Every row comes from one small tree of marks. The marks that hang from a mark follow it in brackets, in the order of their numbers. Every link used is in the known rows. Which tree was each row made from?
Known rows:
k_101(k_96 k_430(k_693(k_162)) k_554(k_873)): [ 1.09 -1.51 -2.30 -0.26  1.70 -0.34 -1.09  2.85 -0.58  4.18 -4.13  0.56
  0.55 -1.89  0.53 -0.01  3.49 -0.51  1.22  1.94 -1.69  2.39  0.91 -3.21
  1.35 -0.98]
k_873(k_96(k_101) k_430(k_687 k_693) k_554): [ 2.78  1.37 -0.88  1.06 -2.27 -0.76 -3.00  1.61  3.64 -3.42 -0.11 -5.58
  1.82 -0.06 -0.99 -3.33  1.96  2.22 -1.75 -1.82  0.32  1.48 -0.43 -4.17
  4.17 -3.12]
k_162(k_427): [ 0.20  0.49  1.00  0.15  0.76 -0.92 -0.20  1.16 -0.98  0.34  1.75  1.31
  0.04  0.94  2.00  0.11  1.73  2.05 -1.69  0.31  0.25  0.92  0.22 -1.23
 -0.22 -1.10]
k_648(k_162(k_427 k_693)): [-0.31 -0.66  1.02  0.81  2.37 -0.32  0.38 -0.52 -2.73  0.95  2.42 -0.08
 -0.90 -1.10  2.10  0.14  1.43  1.59 -0.90  0.45 -0.08 -0.03  2.28 -0.44
  2.88 -0.93]
k_101(k_430 k_554(k_873)): [ 0.33  0.44 -1.35  0.29  4.78 -0.57 -0.39  1.14 -2.54  4.32 -2.20  0.95
 -0.01 -0.26  0.29 -0.77  2.63  0.94  0.83  1.27 -2.08  2.04  1.32 -1.37
  1.31 -6.34]
k_554(k_101(k_430(k_687 k_693)) k_873(k_96)): [ 2.80 -1.16 -0.67 -1.54  0.08 -0.55  1.09  0.80  1.59  4.03 -3.32 -3.93
  1.91 -0.85 -1.88  2.12  4.63  0.92 -0.88  1.23 -0.25  4.13 -0.08 -0.99
  3.09 -0.99]
k_430(k_101 k_687 k_693(k_162) k_873): [ 2.97 -4.09 -5.14  1.05 -3.44  1.78 -1.24 -2.86  1.15  0.85 -3.02 -2.29
  0.92 -1.95  0.02  2.39  0.19 -0.89 -0.25 -1.44  1.56  1.93  0.83 -3.03
 -1.12  4.96]
k_162(k_693): [-0.30 -0.94 -1.25  0.46  1.16  0.64 -0.28 -2.52 -2.60  1.16  0.71 -1.24
  1.22 -0.27  0.60  0.78  0.17  0.77  0.72 -1.10  0.74  0.78  0.16  1.96
  1.04 -1.22]
k_554(k_101(k_430)): [ 1.43 -0.38 -0.85 -1.66  0.71 -2.60  0.36 -0.43  0.81  4.12 -0.81  0.79
 -0.53 -1.07 -1.94  1.65  3.38  0.02  1.15  2.14  1.15  2.26 -0.75 -1.41
  1.36  1.27]
k_873(k_430): [ 0.42  1.06 -2.15 -0.11  0.87 -1.15 -0.13  2.48  0.17 -1.78 -0.12 -0.98
 -0.92 -0.85  0.54 -1.35  2.27  1.38 -0.91 -0.58 -0.30 -0.16  0.01 -1.86
 -0.57 -1.87]
k_96(k_873): [-0.60  0.21  1.03 -0.97  2.63  0.73  1.78  0.84  0.45  0.67 -0.53 -1.66
  2.28 -0.32  0.14 -0.89  0.93 -0.61  0.21 -1.13  0.56  0.74 -0.80  0.61
  0.03  2.05]
k_96(k_101(k_430(k_693 k_873(k_554)))): [ 2.07 -0.87 -1.82  1.92 -0.99  0.28 -2.88 -0.78  0.45  3.71  0.18  0.14
  2.99 -0.61 -1.67 -0.93  2.66  1.34  0.45  1.04  2.44  1.37  0.22 -2.33
  1.18 -1.65]
k_430(k_101): [ 0.22 -0.35 -0.02  0.14 -1.52  0.65  1.79 -0.54  1.58  1.25 -1.23 -0.01
 -0.04 -0.30  0.14  1.11  0.53 -1.54  0.11 -0.28  1.37  0.11 -0.75 -1.96
 -1.38  3.65]
k_101(k_96 k_554(k_873(k_430(k_693(k_162))))): [ 0.06 -0.71 -1.52 -0.66  0.55 -0.48 -0.15  6.30  0.16  1.98 -2.99 -0.46
 -0.04 -2.24  1.17 -1.68  1.92 -1.22  1.21  2.02 -2.33  0.64  2.11 -2.44
  0.80  0.34]
k_554(k_873(k_430(k_101))): [ 0.60  0.05 -0.83  0.35  0.02  1.13  1.47  3.51 -0.31  1.45 -2.23 -1.96
  1.00 -1.33  0.65  0.53  3.64  0.66 -2.20 -0.20 -0.94  0.34  1.31 -1.37
 -0.94 -1.45]
k_430(k_687 k_693): [ 3.11 -1.71 -2.09 -0.37 -2.69  0.62 -1.87 -3.31  3.15 -1.34 -1.30 -3.33
  0.63  0.34  1.57  1.09 -0.80  0.14  0.82 -1.26  0.60  1.27 -0.59 -1.02
  2.21 -0.27]
k_873(k_430(k_101 k_693(k_162))): [ 1.97 -0.47 -3.77  0.57 -1.30 -1.34  0.18  0.92  0.22 -1.53 -1.58 -1.32
 -0.42 -2.15  0.67 -0.45  2.98  0.30 -1.65 -1.52  1.46 -0.12 -0.62 -4.76
 -1.79  1.91]
k_430(k_101(k_96) k_687 k_693 k_873(k_554)): [ 3.12 -3.58 -1.66  0.07 -5.17  2.47 -1.66 -0.87  5.09  1.85 -2.72 -2.21
  2.43 -1.80  0.47  2.67  0.85 -1.11  0.88 -0.70  1.41  2.23  1.02 -3.47
  1.05  7.24]
k_96(k_101 k_873): [-0.07  0.27  0.68  0.14  0.54  1.03  0.30  1.64  1.68  2.75  0.15 -2.33
  3.65 -0.18 -0.89 -2.64  1.24 -1.02  1.28  0.53  2.33  0.54 -0.84 -0.21
  0.90  1.31]
k_430(k_687 k_693 k_873(k_96(k_101) k_554)): [ 3.23 -2.17 -1.87  1.25 -2.58  1.59 -3.28 -1.15  2.54 -0.38 -0.58 -4.26
  3.62 -0.32 -1.28 -0.69 -0.07  1.65 -0.28 -1.32  0.84  2.63  1.24 -1.55
  3.20 -0.03]
k_873(k_554(k_101)): [ 1.07  0.15  2.16 -0.55 -1.42 -2.15 -1.36  0.27  0.39  2.09  0.76  1.05
  0.30 -1.57 -1.66  0.53  1.25 -0.05 -0.19  0.91 -0.19  0.52  0.98 -1.72
  2.70  1.52]
k_101(k_96 k_554(k_873)): [-0.81 -0.50  0.50 -1.03  0.67  0.43  0.44  5.67  0.82  3.19 -2.49  0.09
  0.28 -1.22  0.98 -1.20  0.65 -1.86  2.17  2.75 -2.46  0.88  2.05 -0.67
  1.34  0.58]
k_554(k_101): [ 1.08 -0.64 -0.02 -1.81 -0.94 -2.47  0.83  0.72  0.99  2.91 -0.16  0.35
 -0.33 -1.42 -1.64  0.99  1.69 -0.90  1.16  2.14  1.06  1.22 -0.07 -0.66
  1.02  3.04]
k_873(k_96 k_554): [-0.21  1.43  3.06  0.64  0.12 -0.17 -0.56  0.97  0.30 -2.14  0.46 -1.93
  1.25  0.45 -1.90 -1.45  0.19  1.10 -2.36 -1.42 -1.12  0.98 -0.02 -1.13
  2.74 -0.55]
k_430(k_101(k_96) k_873(k_554)): [ 0.04 -1.84  0.34  0.50 -2.51  1.92  0.27  2.47  1.99  3.08 -1.53  0.99
  1.67 -2.12 -1.05  1.54  1.72 -1.17 -0.02  0.54  0.66  0.97  1.62 -2.44
 -1.11  7.51]
k_430(k_101(k_96 k_554(k_873)) k_687 k_693): [ 2.81 -2.43 -1.68 -1.02 -3.91  1.58  0.23  0.19  5.37  2.17 -4.33 -3.25
  0.82 -0.75  2.33  1.38  0.21 -2.74  2.51  0.27  0.30  1.93  0.10 -3.43
  1.66  3.94]
k_96(k_101(k_430(k_873(k_554)))): [ 0.91 -0.21 -1.29  1.83 -0.24  0.50 -2.67  0.00  0.10  3.95  0.27  0.43
  2.11 -0.30 -1.99 -1.11  2.37  1.13  0.52  1.54  1.60  1.22  0.44 -1.64
  1.09 -2.26]

Which tree is each row?
[ 2.48 -0.31 -4.27  0.22 -0.79 -1.34 -2.10  0.37  0.54 -2.92 -0.94 -2.69
 -1.13 -0.93  1.82 -0.55  2.26  1.88 -1.58 -1.38 -0.13  0.77 -0.09 -3.41
  0.43 -2.06]
k_873(k_430(k_687 k_693(k_162(k_427))))
[ 0.63 -0.90 -0.68  0.57 -0.13  1.90 -2.07 -0.03  1.21 -1.04 -0.69 -3.43
  0.92  0.19 -1.49 -0.04 -0.74  1.48 -0.80 -1.08 -1.64  2.56  1.70  0.23
  2.48 -0.70]
k_430(k_687 k_873(k_96 k_554))
[ 1.07  0.24 -0.31 -1.49  0.46 -1.44  2.35  5.40  0.46  2.17 -1.98 -3.40
  1.17 -1.84 -2.01 -0.08  4.99  0.83 -1.80  1.44 -0.74  2.30  0.99 -0.99
  1.38 -0.36]
k_554(k_101 k_873(k_96 k_430))
[-0.09  1.37 -0.40  0.75  1.73 -0.39 -0.03  1.65  0.69  0.69 -0.42 -2.22
  1.09  1.19 -2.02 -3.22  0.91  0.51  0.45  0.72  0.57  2.03 -1.03 -1.45
  1.83 -2.94]
k_873(k_96(k_101(k_430 k_554)))
[ 0.97 -1.10 -2.77 -0.44  1.75 -1.55 -1.57  1.43  0.32  2.77 -3.04  1.34
 -0.64 -1.45  0.34 -0.73  2.32 -0.84  2.32  1.76 -0.56  2.02 -0.23 -3.86
  1.25  0.53]
k_101(k_96 k_430(k_693(k_162)) k_554)
[ 3.26  0.86 -0.63 -1.00 -1.56 -2.70 -1.41  1.63  3.39 -2.72 -0.66 -5.00
  0.62 -1.07 -1.35 -1.40  2.98  1.88 -1.73 -1.43 -0.19  2.45 -0.44 -4.14
  4.37 -0.43]
k_873(k_96 k_430(k_687 k_693) k_554(k_101))
[ 0.30 -0.81  0.35  0.21  0.63 -0.38 -0.28  2.13 -0.70  1.43  0.28 -0.44
  2.02 -1.35 -3.05 -0.41  1.49  1.34 -1.18  0.26 -0.17  2.06  1.84 -0.53
  1.09  2.00]
k_430(k_873(k_96 k_554(k_101)))
[ 3.45 -2.57 -1.70 -0.13 -2.02  0.25 -2.13 -1.21  2.48 -0.08 -0.96 -3.79
  2.81 -1.07 -1.56  0.65  0.59  1.38 -0.32 -1.00  0.44  3.26  1.27 -1.52
  3.33  1.83]
k_430(k_687 k_693 k_873(k_96 k_554(k_101)))
[ 2.90 -0.06 -1.02 -0.05 -3.80 -0.34 -2.05  0.99  4.59 -1.54 -1.71 -2.72
  0.16 -1.62  1.30  0.27  2.59  0.22 -0.61 -1.58  0.15  0.60 -0.03 -5.29
  2.09  2.24]
k_873(k_430(k_101(k_96) k_687 k_693) k_554)
[ 0.53  0.87  1.36  0.82  1.59  0.58 -1.43  0.19  1.13  3.90  0.05 -1.34
  3.90 -0.31 -1.54 -2.13  3.14  0.29  0.54  0.10  1.77  1.56 -0.90 -1.82
  2.52 -0.84]
k_96(k_101(k_430) k_873(k_554))
[ 1.24  0.82 -0.38 -0.18 -2.78 -0.03 -1.78  2.02  4.10 -1.21 -1.55 -2.25
 -1.29 -1.24  0.86  0.11  2.12 -0.01 -0.54 -0.82 -0.88  0.49  0.28 -4.24
  1.95  1.37]
k_873(k_430(k_101(k_96) k_687) k_554)
[-0.39  0.57  0.18  0.00  2.96 -0.28  1.01  3.47 -1.75  1.60 -1.40 -0.92
  0.61 -0.13  0.16 -2.40  0.07 -0.14  0.31  0.75 -2.26  1.13  1.89 -0.24
  1.37 -3.81]
k_101(k_554(k_873(k_96)))
[ 0.10  0.89 -0.30  0.26  1.38  0.94  1.57  4.52 -0.58 -0.77 -1.88 -3.78
  1.58 -0.47 -0.37 -0.95  3.31  1.77 -3.03 -0.70 -1.75  1.16  1.00 -0.37
  0.28 -3.42]
k_554(k_873(k_96 k_430))
[-0.31  1.18  0.08  0.57  0.75 -0.32  0.33  2.43  0.90 -0.15  0.01 -2.53
  1.25  1.00 -1.83 -3.72 -0.46 -0.16  0.51  0.67  0.49  1.20 -0.47 -0.86
  1.62 -1.71]
k_873(k_96(k_101(k_554)))
[ 0.12 -1.15 -3.25 -0.99  2.71  0.44 -1.89  2.11  1.96  3.78 -3.14  0.05
 -1.08 -0.44  0.18 -0.16  1.42 -0.34  3.76  2.47 -1.87  3.48  1.04 -1.64
  1.93 -0.83]
k_101(k_96 k_430(k_687 k_873) k_554)
[ 0.11 -0.21 -2.93  0.40  5.48 -1.05 -1.03  0.43 -2.73  3.75 -1.17  2.25
 -0.26 -0.59 -0.59 -1.37  1.74  1.30  1.83  1.23 -0.93  2.36  1.43 -1.58
  0.26 -4.19]
k_101(k_430(k_873) k_554)
[ 1.65  0.14  1.18 -0.57 -0.78 -1.92 -2.17 -1.21  1.05  2.60 -0.08  0.36
 -0.14 -1.09 -1.56  1.21  1.96  0.54  0.08  0.84 -0.45  1.72  0.38 -2.00
  3.56 -0.12]
k_873(k_554(k_101(k_430(k_687))))
[ 0.12  0.83 -2.18 -0.69  0.06 -1.13  1.09  4.16  2.01 -0.03 -1.76 -0.58
 -1.40 -1.41  1.06 -1.46  2.48 -0.80  0.93  0.45  0.13  0.15 -0.03 -3.79
 -1.05  1.77]
k_873(k_430(k_101(k_96 k_554)))
[ 0.55 -0.94 -1.95 -1.13  3.64 -1.01 -0.44  2.00  0.61  3.18 -3.41  0.21
  0.98 -1.69  0.44 -1.32  3.01 -1.26  2.52  1.06 -0.22  2.62 -0.82 -3.45
  1.33  1.96]
k_101(k_96(k_873) k_430(k_693(k_162)) k_554)
[ 1.44 -3.81 -3.92  0.70 -1.82  0.27  0.18  1.93 -0.16  3.09 -3.02  1.06
  1.46 -3.41 -0.25  0.24  1.23 -2.14  1.05  0.55  1.50  1.24  1.61 -4.38
 -2.22  7.75]
k_430(k_101(k_96 k_554) k_693(k_162) k_873)
[ 2.31 -2.71 -1.90  1.00 -0.91 -1.18 -1.59  0.42 -2.24  0.41 -0.42 -0.70
  2.76 -2.95 -3.09 -0.12  1.97  1.29 -2.32 -0.86  0.85  2.00  1.75 -2.69
  0.85  3.74]
k_430(k_693(k_162) k_873(k_96 k_554(k_101)))
[ 2.74 -0.58 -1.40 -1.71 -0.84 -1.22  1.49  3.72  2.02  1.62 -2.61 -5.01
  1.50 -1.69 -1.15  0.49  4.51  0.92 -1.44  0.84 -0.47  2.88  0.67 -1.52
  2.47 -0.44]
k_554(k_101 k_873(k_96 k_430(k_687 k_693)))
[ 0.39  1.18 -1.92 -0.37  2.43 -0.39 -0.61  3.51  2.09  1.90 -0.72 -3.59
  1.81 -0.51  0.38 -4.89  1.33 -0.77  2.61  0.60  0.89  1.12 -0.06 -1.88
  1.94 -2.39]
k_96(k_101(k_554) k_873(k_430(k_687)))
[ 1.80 -1.01 -2.58 -1.34  1.06 -0.50 -2.02  0.26  3.51  2.51 -3.29 -0.78
 -0.68 -0.12  1.47 -0.17  1.41 -0.73  3.77  1.68 -0.84  3.01 -0.58 -3.06
  3.01 -0.86]
k_101(k_96 k_430(k_687 k_693) k_554)
[ 1.01 -0.80 -0.39 -2.36 -0.60 -2.03  0.51  1.56  2.83  4.48 -1.73  0.65
 -0.50 -1.47 -1.83  2.03  3.82 -1.00  1.95  3.25  0.95  2.55 -0.96 -1.69
  1.55  4.19]
k_554(k_101(k_96 k_430))
[ 0.30  2.56  0.83  0.55  1.09 -1.38 -0.68  3.43  0.50 -4.01  0.31 -2.86
  0.29 -0.39 -1.35 -2.86  2.42  2.47 -3.16 -1.97 -1.34  0.74  0.02 -2.98
  2.12 -2.39]
k_873(k_96 k_430 k_554)
[ 2.92 -2.18 -1.66  0.70 -1.61  1.48 -2.55 -1.58  2.01 -1.42 -0.91 -3.90
  2.93 -0.36 -0.77  0.24 -0.15  1.79 -0.83 -2.02 -0.06  2.73  1.28 -1.17
  2.80  0.35]
k_430(k_687 k_693 k_873(k_96 k_554))
[ 2.44 -2.45 -0.98  1.33 -1.03  0.33 -2.15 -0.57 -1.04  1.00  0.47  0.66
  3.64 -1.92 -0.64  0.34  1.30  1.76 -1.01 -1.15  0.98  0.83  2.16 -1.76
  0.36  1.83]
k_430(k_693 k_873(k_554))
[-0.17 -0.47  0.51  1.10  1.15  0.90 -0.66  1.72 -1.27 -0.09  0.43 -0.67
  2.21 -0.75 -2.27 -0.85  0.63  1.79 -1.77 -0.76 -0.68  1.41  1.85 -0.17
  0.61  0.55]
k_430(k_873(k_96 k_554))
[ 1.64 -0.51 -3.34  0.63  3.67 -2.38 -1.65 -1.46 -2.78  2.23 -1.74  1.57
 -0.60 -0.96  0.11 -1.26  1.69  0.58  1.15  0.29 -0.28  1.78  0.08 -3.52
  0.92 -3.82]
k_101(k_430(k_693(k_162)) k_554)
[-0.80 -0.18  2.44 -1.38 -0.48  1.12  0.41  3.38  3.11  0.97 -1.26 -1.08
  1.90 -1.01  0.05 -0.14  1.36 -1.53  0.80  0.45 -0.38  0.70 -0.33 -0.50
  1.34  5.53]
k_101(k_96(k_873(k_554)))
[ 0.61  2.03 -2.88  0.15  0.78 -0.78 -0.88  3.63  2.80 -2.58 -0.93 -5.44
 -0.62  0.83 -0.69 -4.49  0.91  1.01  0.38 -0.07 -0.35  1.74 -0.53 -2.47
  2.35 -4.56]
k_873(k_96(k_101(k_554)) k_430(k_687))
[-0.61  0.00 -0.59 -1.05  1.08 -0.14  0.41  6.90  0.87  2.32 -2.57 -0.37
 -0.15 -1.59  1.25 -1.80  1.83 -1.14  1.78  2.45 -2.54  0.73  2.09 -1.54
  1.00 -0.29]
k_101(k_96 k_554(k_873(k_430)))
[ 0.77  0.52 -2.98 -1.05 -0.76 -0.32  0.04  3.02  3.83 -0.68 -2.47 -2.53
 -2.24 -0.73  1.62 -0.90  1.49 -0.99  1.52  0.18 -0.57  0.91 -0.15 -3.53
  0.26  0.82]
k_873(k_430(k_101(k_96 k_554) k_687))
[ 3.01 -3.36 -3.58  1.47 -2.29  0.83 -4.35 -2.52 -0.61 -0.44 -1.26 -1.68
  1.33 -2.07 -0.46  1.20 -0.28  1.06 -1.09 -1.53 -0.51  1.63  2.34 -1.97
  1.70  0.74]
k_430(k_687 k_693(k_162) k_873(k_554))
[ 3.41 -0.26 -1.16 -1.39 -3.41 -2.49 -2.69  1.94  4.17 -0.29 -0.94 -2.33
 -0.04 -2.42  0.12  0.16  3.22  0.68  0.20  0.23 -0.08  1.35  0.46 -4.44
  3.84  1.69]
k_873(k_430(k_687 k_693) k_554(k_101(k_96)))
[ 3.30 -3.53 -3.66  0.31 -3.28  2.22 -0.40 -2.66  3.24  1.41 -2.53 -2.61
  1.97 -0.95  0.68  2.35  0.34 -0.51  0.82 -1.35  2.15  2.12  0.53 -2.39
 -0.46  4.61]
k_430(k_101 k_687 k_693 k_873)
[-0.06  1.39 -1.42 -0.05  3.00 -0.91  0.05  4.31  0.85  2.32 -0.02 -2.29
  2.42 -0.94 -0.09 -5.31  2.07 -0.63  2.10  0.74  1.37  0.62 -0.02 -2.10
  1.04 -1.58]
k_96(k_101(k_554) k_873(k_430))
[ 1.86 -2.19 -2.45  0.64  0.20  0.30  1.87  0.96  0.30  1.63 -1.79 -0.96
  3.07 -1.39 -0.65 -1.09  0.95 -0.37  0.30 -0.98  2.14  2.07  0.76 -3.40
 -1.29  4.28]
k_430(k_101(k_554) k_693 k_873(k_96))
[ 1.85 -0.38 -2.54 -0.47 -2.17 -0.65  0.81  2.47  3.19 -0.90 -1.75 -1.51
  0.47 -1.66  1.22 -0.14  3.46 -0.16 -0.28 -0.73  1.76  0.13 -0.93 -4.44
 -1.23  3.72]
k_873(k_430(k_101(k_96) k_693))
[ 1.28  0.08 -1.53 -1.22  1.95  0.21  0.68  0.99  2.18 -1.20 -1.24 -3.99
  2.01 -0.75  1.30 -1.33  2.22  0.40  0.03 -2.08  0.68  1.22 -1.02 -1.23
  0.73  0.63]
k_96(k_873(k_430(k_687 k_693)))
[ 2.10 -2.53 -2.00  0.81 -1.51  1.38  2.03 -0.12  1.32  0.76 -1.61 -1.77
  3.70 -1.13 -1.11  0.58  1.82  0.17 -1.05 -1.67  3.02  1.93 -0.03 -2.72
 -1.84  5.90]
k_430(k_101 k_693 k_873(k_96))
[ 1.79 -2.95 -4.10 -0.16 -0.79  1.44 -2.65 -0.59  2.29  1.89 -3.52 -1.14
  0.39 -1.32 -0.36  2.42  2.85  0.42  0.87  0.77 -0.08  3.18 -0.20 -2.24
  0.84  2.62]
k_101(k_96 k_430(k_687 k_693(k_162) k_873))
[-0.15 -1.34 -1.69 -0.32  1.03  1.28 -0.71  1.98  1.63  3.14 -2.19  0.86
  0.66 -0.86 -0.95  1.62  3.54  0.61  1.05  1.81 -0.08  2.51 -0.04 -1.06
 -0.23  2.54]
k_101(k_96 k_430(k_873))
